Known rows, with every step that occurs
h > n > w > k > j > x: [ 0.06  0.65 -0.34  1.31  0.63 -1.11 -0.04  1.53  0.89 -0.53 -0.09 -2.51
 -0.07  1.11 -2.26  0.40 -0.84 -1.57  0.07  0.84 -3.26 -0.68  0.11  2.46
 -0.20 -1.39  1.17 -0.58  2.46  0.40 -1.35  0.40  0.75]
n > v > k > j: [-1.07 -0.92  0.40 -0.04 -0.76  0.08 -0.20 -1.43  0.88  0.19  2.89 -0.55
  0.87 -1.23  0.36 -0.44 -0.41  0.10 -1.19 -0.34  0.95 -2.54  0.47 -0.52
  0.50 -0.14  0.40 -0.51 -2.64 -0.89 -0.43  0.59  0.34]
x > v > k > j > w: [-3.44  0.38 -1.15 -0.78  0.08 -0.05 -4.29 -2.16 -2.40 -0.01  3.80  0.92
 -0.83 -0.87  0.50 -0.52  0.21  0.98  0.04  0.40  1.37 -0.14 -0.22 -1.35
  1.00  1.21 -0.17  0.22  2.43 -0.12  0.10  0.17 -0.55]
n > w > k > j > h: [ 0.25 -0.18  0.42  1.69  0.11 -1.04  0.27  0.51  1.85 -0.35  2.12 -0.54
  0.36  0.26 -0.26  0.88 -0.13 -1.19  0.42  0.20 -3.01 -0.12 -0.24  3.02
  1.13  0.83 -0.29  0.74  2.10  0.34  0.68 -0.25  0.76]
v > j: [ 1.80 -1.02  2.15 -1.65 -0.91  0.97  0.75 -1.11  1.41 -0.44 -1.59 -0.19
  0.74 -0.81  1.16  0.96  0.81  1.09 -0.58 -0.89  3.35  0.70  0.37 -1.27
 -0.63  0.44 -0.87 -0.62 -1.77 -1.30  1.27 -0.94  0.69]
x > v > k > j > h > n: [-3.72  0.21 -1.93 -0.68  0.74 -0.04  1.48  0.18 -2.10  1.01  1.92  2.01
 -2.43  0.12 -0.26  0.22 -0.78  0.54 -0.22  0.82  0.76  0.85  0.03 -3.02
 -0.50  0.55  1.03  1.28  0.29  1.44 -0.13  0.32 -0.67]
h > n > v > k > j > w: [-1.18  0.62 -0.25  0.49  0.87 -0.64 -3.62  0.31  1.20  0.68  1.53  0.69
 -0.64  0.47 -0.41 -2.85 -1.52 -0.06 -0.35  0.73  0.35 -1.97  1.02 -0.74
 -1.23 -2.25  1.08 -0.73  1.35 -0.46 -1.20  0.77 -0.02]
h > n: [ 1.89  0.21 -1.81 -1.49  0.34  0.90  3.78  0.81  1.32 -0.98 -2.95  0.16
  0.26  0.43 -0.16 -0.02 -0.47  0.45 -0.16 -1.05  0.77  1.02 -0.27 -1.35
 -2.24 -0.62  0.85 -0.61 -0.98 -1.11  1.83 -0.36 -0.43]
j > x > v > k > n > w: [-1.85 -1.16 -1.52 -0.34 -0.06 -0.26 -0.94 -1.86 -2.97  0.90  1.16 -1.64
  0.42  0.36 -0.44  2.30  0.72  0.35  0.14  0.03  1.18 -0.63  0.56  0.21
  0.18 -0.21  0.63  0.16  2.07  0.64 -2.53  0.22 -1.54]
x > v > j: [ 1.04 -0.88  1.25 -1.44 -1.40  1.90  0.73 -1.72 -2.36  0.52 -0.46  0.41
  0.81 -1.56  0.75  0.36  0.15  1.09 -0.53 -0.92  2.72  0.97 -0.67 -1.95
  0.16  1.39 -0.19  0.13 -1.70  0.62  1.33 -0.11 -0.34]
n > v > k: [-1.08 -1.03 -0.48  0.17 -1.00  1.30  0.88 -0.48  1.26  1.16 -0.47 -0.14
  1.74 -0.82  1.13 -0.97 -0.20  0.34 -0.34 -0.73  1.75 -2.49  0.24 -0.50
 -0.44 -0.31 -0.79 -0.39 -2.89 -0.92  0.41  0.16 -1.13]
x > v > j > k > n > w: [ 1.47  0.86  1.83  0.30 -0.34 -0.26 -3.80 -0.57 -2.66 -0.12  0.63  0.56
 -0.67  0.27  0.58  2.63  0.44  0.44  0.11 -0.09  0.52  1.23  0.59  0.04
  0.70 -0.67  0.53 -0.40  1.90  0.34 -1.51  0.53 -0.10]
x > v > j > h > n > w > k: [-0.76  0.76  0.78  1.42 -0.27  1.12 -0.43  1.95 -1.78  1.77 -2.09  1.51
 -0.27  0.81 -0.99  0.74 -1.03 -1.25  0.67  0.39 -0.47  0.91  0.03  0.36
 -0.16  0.48  0.10  1.34  1.93  3.00  0.68  0.47 -0.28]
x > v > j > h: [ 0.80 -0.96  1.45 -0.92 -0.39  1.33  1.86 -0.36 -1.59  1.87 -0.17  1.70
 -0.38 -1.14  1.10 -1.22 -0.08  1.24  0.90 -0.09  2.27  1.64 -0.79 -1.94
  0.59  1.92 -1.26  1.44 -0.90  1.03  0.65 -0.28 -0.31]
v > j > h: [ 1.23 -0.78  2.09 -0.99  0.18  0.47  1.72 -0.12  2.09  0.86 -1.34  1.37
 -0.27 -0.78  1.57 -0.91  0.04  1.14  0.89 -0.04  1.84  1.24  0.28 -1.32
 -0.89  0.78 -1.96  0.88 -1.05 -0.72  0.44 -1.07  0.37]
n > w > k > j > x: [-0.02 -0.16  0.33  1.19 -0.17 -1.09 -0.60 -0.03  1.12 -0.52  1.85 -2.88
  1.21 -0.08 -1.32  0.83  0.50 -1.17  0.25  0.48 -3.38 -1.10 -0.28  3.43
  1.27  0.33 -0.35 -0.79  1.92 -0.04 -1.05  0.04  0.92]
w > k: [-1.58  0.27 -2.05 -0.17 -0.49  0.47  1.50  0.57  1.29 -1.51 -2.01 -0.78
  1.39 -0.18 -0.08  0.35  1.04 -0.70 -0.02 -0.58 -1.08 -0.58 -1.34  1.09
  0.74  0.94 -0.88 -0.47 -1.78 -0.79  2.53 -0.09 -0.23]
k > j: [ 1.93 -0.74 -0.01 -1.44 -0.28 -0.48  2.24 -0.88  1.18 -1.94  2.14 -1.05
  0.01 -1.00  0.27  0.70  0.57  0.66 -0.67 -0.77 -0.01  0.56 -0.26 -0.26
  0.00  0.58  1.23 -0.69 -0.97 -1.79  0.98 -0.41  1.10]

Rows
[-2.10  0.33 -1.29  0.48  0.00 -0.71  0.13 -0.92 -2.96 -0.55  1.99 -2.03
 -0.14 -0.93 -1.49 -0.90  0.82 -0.54  0.53  0.58 -2.89 -0.26 -1.82  1.00
  3.27  2.06 -0.04  0.16 -0.29  1.28 -0.82  0.99  0.20] : w > k > j > x > v
[-1.48 -0.03 -2.32 -0.06  0.34 -1.58  1.15 -0.37  0.57 -2.89 -1.46 -1.68
  0.07  1.16 -0.61  1.72  2.52 -1.17 -0.85  0.17 -2.47 -0.22 -0.16  1.33
  1.66  0.27  0.44 -0.37 -2.18 -1.00  0.68 -0.05  0.14] : w > k > n
[ 0.14  0.03 -1.17  1.17 -0.11 -1.23  0.40 -0.35  0.33 -1.56 -0.94 -1.74
  1.13  0.96 -0.74 -0.81  1.96 -2.08 -0.59 -0.12 -3.07 -1.87 -0.54  2.09
  1.93 -0.31  0.44 -0.47 -3.57 -0.12 -0.26  1.04  0.15] : w > k > n > v
[-1.01 -0.23 -0.33  0.03 -0.12  0.08  0.45 -0.29  0.48  0.29  1.06 -0.10
 -0.26  0.28 -0.63 -0.99 -1.25 -0.19 -1.31 -0.03  0.91 -1.90  0.97 -1.15
 -0.93 -1.84  1.67 -0.56 -1.91 -0.09 -0.96  0.78  0.27] : h > n > v > k > j
[-0.50  0.17 -0.45  1.75 -0.68 -0.44 -0.85 -0.63 -2.82  0.33  2.42 -2.84
  0.98 -0.60 -1.65  0.73  0.18 -1.17  0.41  0.15 -3.19 -0.75 -1.12  2.64
  2.16  1.50  0.19 -0.13  2.19  1.52 -1.07  1.32  0.29] : n > w > k > j > x > v
[-3.26  0.01 -1.25 -1.05  1.61 -1.05  1.63  0.70  1.89  0.30  1.06  1.51
 -2.67  0.71 -0.05  0.24 -0.43  0.89 -0.03  1.01  1.08  0.63  0.87 -2.25
 -1.35 -0.76  0.41  1.00  0.28 -0.08 -0.55 -0.58  0.04] : v > k > j > h > n
[-1.58 -0.99 -1.93 -0.43 -0.75  0.11 -0.93 -2.04 -2.63 -0.03  1.19 -0.50
  0.21  0.42 -0.16  4.20  0.93  0.01 -1.11 -0.58  1.75 -0.46  0.57 -0.34
 -0.15  0.27  1.16  0.03  1.32  0.39  0.04  0.07 -1.26] : x > v > k > n > w
[ 3.81 -1.11 -0.44 -0.58 -0.16 -0.86  1.35 -0.98  0.98 -1.92 -0.13 -1.69
  1.18  0.97  0.12  3.00  1.05  0.02 -0.92 -1.28 -0.63  0.17  0.67  1.44
 -1.16 -0.44  1.19 -0.65  1.13 -1.58  0.23 -0.24 -0.05] : k > n > w
[ 1.24 -0.70 -1.70 -1.09  0.04  1.40  2.71 -0.59 -2.41  0.59 -0.55 -1.29
  1.06 -1.45 -0.32 -1.69 -0.16  1.04  1.18 -0.82  0.19  0.42 -1.69 -0.98
  0.37  1.54 -0.78 -0.03 -0.42  0.15 -0.40  0.27 -1.25] : j > x > v
[-1.81  1.16 -1.76  0.70  1.35 -1.49  2.04  2.21  1.58 -1.15 -0.14  0.62
 -1.81  1.26 -1.10 -0.96 -0.13 -0.85  0.37  1.08 -2.86  0.62 -0.22  0.37
  0.15 -0.07  0.63  0.90 -0.32  0.41  0.42 -0.10  0.92] : w > k > j > h > n
[ 4.12 -0.21 -0.60 -0.62 -0.25  1.39  2.38  1.35  1.65 -0.62 -2.29 -0.56
  1.45  0.45 -0.16  1.77 -1.45 -0.05 -0.64 -1.14  0.47  0.26  0.23  0.70
 -3.16 -1.34  1.02 -0.75  1.70 -0.81  1.99 -0.35 -0.56] : h > n > w
[-0.30  1.06  2.07 -0.87  0.07  0.32 -1.52  0.32  1.53 -0.06 -1.67  1.41
 -0.42 -0.80  1.57  0.26  0.20  1.51  0.76 -0.24  2.02  1.23  0.07 -0.86
 -0.27 -0.88 -1.94 -0.78 -1.04 -2.00  0.26 -1.10  0.27] : v > j > k
[ 2.94 -1.51  3.20  0.52 -0.25  0.78  1.06  0.62  1.87  2.08 -1.00  0.99
  0.69 -0.82  0.98 -3.25 -0.73  0.57  0.80 -0.31  1.38 -0.51  0.20 -0.38
 -0.46  0.19 -1.77  0.92 -2.31  0.60 -0.49 -0.29  0.15] : n > v > j > h
[-1.67 -0.22 -1.10  0.60  0.43  0.32  0.54  0.58 -2.14  1.37  2.71  1.59
 -1.28  0.14 -0.51  2.03 -1.71 -0.14 -0.17  0.59  0.72  0.59  0.61 -1.35
 -1.45  0.16  1.23  1.26  2.83  1.94 -0.04  0.21 -0.56] : x > v > k > j > h > n > w
[ 0.63  0.23  0.59 -0.99  0.17  1.28  2.33  1.17 -2.00  1.64 -1.77  2.42
 -1.62 -0.12  0.12 -1.40 -0.96  0.89  0.59  0.09  1.89  2.23 -0.27 -2.61
 -1.41  0.67 -0.07  1.39 -0.23  1.98  0.48 -0.27 -0.74] : x > v > j > h > n
[-3.06 -0.72 -1.71 -1.27 -0.86  0.74 -0.17 -2.33 -2.99 -0.31  3.58  0.19
 -0.43 -1.55  0.27  1.55  0.43  0.94 -1.23 -0.09  1.97 -0.19 -0.50 -2.21
  1.14  1.46  0.71  0.32 -1.17  0.44  1.22  0.02 -0.27] : x > v > k > j
[-1.52 -0.40 -1.23  0.47  0.73  0.67  2.60  2.28  2.05  2.40 -2.05  1.96
 -0.06  0.62  0.30 -2.98 -1.95  0.24  0.96  0.33  0.40 -1.50  0.52 -1.53
 -1.93 -1.56 -0.62  0.93 -1.67  0.59 -0.60  0.11 -1.40] : j > h > n > v > k
[-2.57  1.18  0.16  0.21  0.08 -1.08 -5.64 -1.16 -3.30 -0.86 -0.19  0.35
 -1.03  0.85 -0.50 -0.59  2.05 -1.08  0.22  0.91 -0.69  0.48 -0.03  0.40
  2.97  0.71 -0.18  0.32  1.39  1.09 -0.12  0.40  0.31] : x > v > j > w > k > n
[ 0.23  1.07 -1.33 -0.56  1.41 -1.59 -0.18  0.08  0.87 -2.31 -0.78  0.18
 -1.23  0.72  0.73  0.68  1.38  1.02  0.49  0.02 -1.23  1.04 -0.57  0.08
  0.05 -0.89  0.21 -0.54 -0.71 -2.73 -0.88 -0.57 -0.22] : j > k > n
[ 1.24 -0.18  1.53 -1.05  0.74  0.52  2.57  1.53  2.09  1.09 -2.81  1.89
 -1.18  0.63  0.62 -1.05 -0.67  1.04  0.34  0.12  1.99  1.77  0.71 -1.90
 -2.40 -0.72 -0.61  0.65 -0.58  0.07  0.41 -1.13  0.00] : v > j > h > n
[ 3.02 -1.33  3.08  0.48  0.54 -1.32  1.03 -0.24  1.41  1.17 -0.41  0.72
 -0.67  0.74  0.93 -2.23  0.68  0.02  0.18  0.30  0.20 -0.30  1.66 -0.13
  0.05 -0.69 -0.15  0.94 -2.35  0.56 -2.36  0.17  0.57] : k > n > v > j > h
[ 1.63  1.58  2.63  0.83  0.30  0.64 -1.32  2.23  1.18  1.12 -2.76  1.79
 -0.35  0.21  0.49 -2.88 -1.72  0.19  0.65 -0.08  0.94 -0.11  0.34 -0.63
 -1.59 -2.53 -0.29 -0.68 -1.42 -0.32 -0.98  0.28  0.15] : h > n > v > j > k
[-2.28  1.42  0.54  0.32 -0.63  0.81 -4.80 -0.58 -2.14  0.45 -0.81  1.00
  0.40 -0.28  0.43 -1.42  0.51 -0.59  0.69  0.55  0.38  0.18 -0.88  0.07
  2.66  1.37 -1.54 -0.02  1.51  1.32  1.39  0.45 -0.05] : x > v > j > w > k
[ 0.18  0.85 -0.74  1.08 -0.30 -0.49  0.05  1.11  0.80 -2.10  0.31 -1.26
  0.62  1.17 -1.71  2.20 -0.66 -1.96 -1.26  0.12 -2.62 -0.26  0.64  2.08
 -0.51 -0.85  1.63 -0.88  1.48  0.17  1.11  0.33  0.97] : h > n > w > k > j
[ 0.52  0.14  0.12  1.27 -0.85 -0.49 -0.76 -0.37  1.21 -1.71  1.79 -1.62
  1.44 -0.11 -0.66  2.53  0.57 -1.56 -1.26 -0.39 -2.59 -1.04 -0.10  3.09
  1.05  0.49  0.58 -0.82  0.98 -0.56  1.31  0.17  1.27] : n > w > k > j
[-0.08 -0.32  1.74  0.91 -0.92 -1.48 -1.54 -0.96  0.53 -0.88 -1.25 -0.94
  0.73  0.79 -0.15 -0.49  1.76 -1.86 -1.03  0.25 -0.68 -1.78  0.88  1.35
  2.15 -0.53  0.40 -0.44 -3.71  0.70 -0.71  0.71  1.00] : w > k > n > v > j
[-0.93  1.38  0.96 -0.50 -0.40  1.16 -1.64 -0.13 -2.17  0.64 -0.47  1.76
 -0.44 -1.37  1.01 -0.13  0.08  1.08  0.82 -0.61  2.52  1.43 -1.03 -1.69
  0.88  0.78 -1.46 -0.30 -0.96  0.00  0.34 -0.20 -0.27] : x > v > j > k
[ 0.24  0.78 -1.36  1.64  0.77  0.22  1.79  3.06  1.98  0.36 -3.08  0.74
  0.40  1.45 -0.85  0.13 -1.41 -1.57  1.01  0.38 -2.54  0.11 -0.54  1.80
 -1.31 -0.56 -0.21  0.76  2.00  0.69  1.10 -0.53 -0.62] : j > h > n > w > k
[ 1.37 -1.09  2.42 -1.50 -0.08  0.42  0.79 -0.61  1.74  1.10 -1.85 -1.35
  0.39 -0.83  0.77 -1.24  0.43  1.32  0.80 -0.02  2.04  0.28  0.11 -0.88
 -0.46 -0.11 -1.84 -0.41 -0.79 -0.74 -1.06 -1.02  0.31] : v > j > x
[ 3.06 -0.27  2.39 -0.04  0.31  0.63  1.18  1.57  2.19  1.72 -2.56  1.62
 -0.69  1.04  0.59  0.58 -1.77  0.41  0.61 -0.10  1.67  1.27  1.30 -0.29
 -3.17 -1.48 -0.32  0.57  2.13  0.45  0.05 -1.10 -0.02] : v > j > h > n > w
[ 1.86  0.83 -0.31  0.29  0.82 -1.49 -1.48 -0.14  1.05 -1.49 -0.40 -0.34
 -0.13  1.25  0.37  2.27  0.37  0.50  0.19 -0.42 -1.60  0.84  0.57  1.59
 -0.66 -1.53  0.47 -0.88  1.60 -2.28 -1.30 -0.27 -0.27] : j > k > n > w
[-1.23  0.12  0.61  0.78  0.08 -0.33 -4.58 -1.03  1.36  0.58  3.07  0.16
  0.50 -0.64  0.64 -3.01 -0.49  0.27  0.24  0.45  0.96 -2.12  0.23  0.11
  0.38 -0.88 -0.31 -0.47  0.75 -1.08 -1.16  0.53 -0.10] : n > v > k > j > w
[ 1.21 -0.83 -0.91 -0.80  0.08  0.08  1.64 -1.17 -2.79 -0.02  2.96 -1.70
 -0.28 -1.26 -0.71 -1.08 -0.13  1.13  0.27 -0.15  0.09  0.73 -1.46 -0.70
  1.27  1.73  0.30 -0.10  0.49  0.67 -1.24  0.45  0.00] : k > j > x > v
[ 0.27  0.16 -0.81  0.97 -0.84  0.81 -0.03  0.25  1.61 -0.74 -1.51 -1.44
  2.34  0.06 -0.33  2.03  0.48 -1.40 -0.12 -0.59 -1.46 -1.02 -0.67  3.31
  0.34  0.50 -0.54 -0.81  0.84 -0.66  1.80 -0.13 -0.14] : n > w > k
[ 1.69  0.33  0.23 -0.69  0.48 -0.69 -2.09 -1.13  1.27 -1.66  2.33 -0.34
 -0.40 -0.51  0.38 -1.75  0.13  0.70  0.35 -0.24 -0.78  0.64 -0.35  0.15
 -0.01  0.26 -0.14 -0.58  2.28 -1.84  0.34 -0.34  0.69] : k > j > w
